Each row was made from one small tree. The marks that hang from a mark follow it in brackets, in the order of their numbers. Every link used is in the known rows. Write each row's tree.
Known rows:
k210(k901): [ 25   5 -24  -3   3   5   7  27 -12  -8 -16  -6  -6  14   0 -20 -13   8
  22  31   7 -17 -11  29]
k156(k649(k979(k823))): [ 44  -1 -29   3  -3  19   6  43  -4 -26   0   2  -8  15   8  13 -10 -22
   6  14   5 -16   2  12]
k979(k222(k823(k156 k649))): [ 42   5 -45  -7  26  -3 -10  20  -6 -30   1  -2 -16 -24   7  44 -15 -35
  -1  34  -8  -4 -16  22]
k210(k823(k979) k901(k592(k649))): [ 26   7 -20 -11  -1   2   4  55 -27  -6 -11 -15   4  66   0  18   5  20
  18  31  -1 -25  -5  33]
k592(k210(k823) k649(k979)): [ 22   0 -47   1   0  -4   9  27  -9   3 -15   7 -20  32   1  13  21   1
  20  37   9   2  23  24]
k969(k823(k979)): [ 44  25 -26 -11   9 -13  -8  36 -19 -13 -14   7 -16  16   3   8 -19 -26
   7  14  25  -2 -21   7]
k823(k156 k649): [ 48  18 -26  -1  17   1 -10  15 -17 -41  11   5   6   0   7   7 -30 -31
  17  22  -5  -3 -18  11]
k979(k156 k222): [ 20 -25 -40 -25  23  14  -5  26   4 -20  -4   1 -28   0   0  31  27 -16
  -1  20   9 -10  13  26]
k210(k823(k156) k901): [ 34  16 -31  -8   6 -21   3  26 -25  -1 -14 -16  12  18   0 -21  -2  25
  24  49  -1 -35 -45  26]
k649(k979): [ 26   1 -23  -4   3  27   1  38 -12 -23  -5   3 -20   5   8   1  -4 -35
  17  20   6  -3   1   8]
k592(k901): [ 17  10 -37  -4  -4  20  -5  31  -3 -28 -16   3 -30  13  -4 -24  18  -8
  25  36  14  -2  14  28]
k823(k156 k649(k979(k222))): [ 42   3 -30  -1  19  19  -5  20 -17 -42  15   1  -3   3  15  29 -27 -46
  18  20  -9   0 -10   4]
k210(k901(k592(k649) k823(k156 k979(k222)))): [ 26   3 -26   5   6  -3  -3  41 -22 -11  -1 -13  18  49   8  27 -19  -5
  27  23  -3  -6   6  41]
k901(k823(k156(k649) k979(k222))): [ 38  13 -35  12   6 -19  -9  36 -18 -25   0  -6  16  25  11  17 -29 -30
  24  20   1 -14  -7  18]
k969(k823(k649)): [ 50  20 -28  -8  18 -16  -7  29 -14 -23  -9   9  -8   4   3  23 -10 -33
  -7  25  14  -1 -14  13]
k210(k823(k649 k979(k156 k222)) k901(k592)): [ 32 -14 -23 -24  13  16   1  48 -21 -22   0 -22   6  65   8  58  16   6
   2  27 -14 -29  -6  30]
k222(k823): [ 40  14 -39  -7  13  -4  -9  31  -4 -16 -14  -1 -23 -27   1  20  -1 -20
  -3  33   1  -6 -20  25]
k156(k649(k979(k222 k823))): [ 38 -10 -34   1   3  22   7  43   0 -27  -1   1 -14  12   8  25  -7 -27
   5  17   5 -15   9  15]
k156(k649(k979)): [ 38   4 -27  11  -6  19   2  48 -10 -24  -3   1  -7  19   8   8 -12 -26
  19  12   4 -16  -1   9]
k901(k592): [ 24   4 -14  -9  10  22 -13  51  -8 -31  -1  -3  -7  16   0  15  14 -37
  15  23   9   3   9  34]
k823(k156 k649(k979)): [ 48  12 -24   2  13  17  -6  20 -20 -40  15   3   2   5  14  15 -30 -41
  20  17 -10   0 -17   1]
k156(k649): [ 38  10 -28   9  -1   1  -1  43  -6 -24  -7   3  -3  16   1  -1 -11 -15
  17  19   9 -18   0  19]
k649(k979(k156 k222)): [ 21 -25 -34 -19  14  34   0  34  -4 -20   0   0 -29   5   9  35  20 -31
   5  14   4  -6  10  13]
k901(k592 k823(k649 k979(k156 k222))): [ 31 -13 -20 -11  19  15 -15  51 -11 -44   9 -10  11  49  13  78  13 -51
  -2  12 -10  -1  29  33]

Which tree is each row?
[ 37 -14 -29 -21  20  25  -4  27  -9 -42   9   3 -20  33  10  55 -14 -30
  -1   1  -5  -7  16   7] => k823(k649 k979(k156 k222))
[ 43  16 -20  -1  -4  -4  -4  52 -31 -11   0 -24  26  58   7  12 -11  16
  31  27  -6 -34 -42  26] => k210(k823(k156(k649) k979) k901(k592))
[ 31  -3 -31  -1   9  15  -1  39 -16  -6  -1 -13  -4  18   8  37  -7  -4
  18  25  -6  -3  -7  39] => k210(k901(k592(k649(k979(k222(k823(k156)))))))
[ 18  -2 -24   1  10   2 -10  59 -14 -26  -1  -2   3  51   5  52   2 -39
  11  19   2   5  42  39] => k901(k592(k649) k823(k979(k222)))
[ 46  12 -29 -20  13  -9 -10  33 -15  -9 -10   5 -18  18   3  24  -2 -19
  -1   6  22  -4 -21   8] => k969(k823(k979(k156)))
[ 31 -21 -43 -19  17  28  -4  33  -1 -16  -2  -4 -33 -11  11  55  21 -31
  -6  17  -4  -6  -3  16] => k649(k979(k156 k222(k823)))
[ 60  27 -39   4   5  -9 -13  32 -17 -19   1  -5  -6  -6  10  28 -37 -17
  13  13  -4 -11 -43  11] => k222(k823(k156(k649) k979))
[ 21   9 -46  14  -7   8  -2  32 -13 -17  -6   4 -12  30   6   1  11  -7
  30  32   0   6  28  28] => k592(k649(k979) k901(k823(k156)))
[ 36   7 -14 -12   3  10   1  51 -28 -25  -4 -19  13  65   6  31  -4   2
  12  31 -11 -26 -14  26] => k210(k823(k649 k979) k901(k592))
[ 32  -3 -29  -8   4   8 -11  49  -8 -17  -2 -10   0  48   4  40  32 -14
  17  19   9  -4   7  35] => k901(k592(k210(k823(k979(k156(k649))))))
[ 31  -5 -33   9  -1  21   4  48  -7 -25  -3   0 -13  18   9  20 -10 -30
  17  16   4 -16   6  12] => k156(k649(k979(k222)))
[ 57  30 -35   3  10 -29 -12  29 -18  -9  -6   4   5  -1   4   3 -18 -19
  13  20  21  -8 -42  12] => k969(k823(k156(k649)))
[ 19  -1 -43   7   4 -11   7  15  -7  -1 -21  -7  -2  29   7   0  -9  -4
  30  36  11   0  13  38] => k592(k210(k901(k823(k979(k222)))))
[ 24 -17 -46   0   0  14  13  14  -5  12  -9   4 -19  37   6  18   9  18
  24  17   7   6  25  31] => k592(k210(k901) k649(k979(k156)))
[ 28  -8 -45   1  -1  10  19  12  -3   7 -11   6 -18  29   5   8  -4  15
  20  26  10   9  28  33] => k592(k210(k901) k649(k979(k823)))
[ 52  13 -31 -13   8 -11  -9  38 -15  -9  -8   4 -12  24   5  29  -7 -15
   0   2  21 -10 -22   7] => k969(k823(k979(k156(k649))))
[ 42  17 -18  12   3  -5 -19  57 -22 -33   9 -13  31  42  12  32 -15 -40
  26  12  -2  -6  -5  29] => k901(k592 k823(k156(k649) k979))
[ 30 -10 -28 -12  11  20  -9  41  -8 -23   1  -9  -2  36   7  51  43 -28
   9  27   0   4  11  33] => k901(k592(k210(k823(k649(k979(k156))))))
[ 53  10 -34  -6  10  -3  -2  21  -2 -26   5   3   1  -6   2   0 -17 -10
   7  23   9 -13 -17  21] => k979(k823(k156(k649)))
[ 46   6 -37 -18  12   5 -11  31  -7 -16  -6  -3 -26  -6   7  43  -2 -15
  -6  11  -1  -7 -21  16] => k222(k823(k979(k156)))
[ 34   3 -25  -7   3   6  11  36 -23 -15 -12 -13   4  37   7  11   2   7
   8  44 -14 -33 -20  18] => k210(k823(k649(k979)) k901)
[ 30 -23 -42 -13  15  11  -3  36   5 -21  -2   0 -18  13   2  40  20 -10
   1  13   6 -20  11  25] => k979(k156(k649) k222)
[ 27  -9 -37  -4  13  21  -4  32  -3 -17   7   2 -12  25   6  43  13 -29
  19  21  10  24  30  38] => k901(k592(k210 k649(k979(k222 k823(k156)))))
[ 29  -2 -45  12   8  -6   6   8 -11  -7  -9  -8   8  21  14  11 -10 -14
  29  38  -1   3   4  33] => k592(k210(k901(k823(k156 k649(k979(k222))))))
[ 51  24 -27   7  -2   0  -9  33 -23 -27   8   0   6  25   9  -2 -48 -17
  35   1   6 -13 -27   2] => k823(k156(k649) k979)
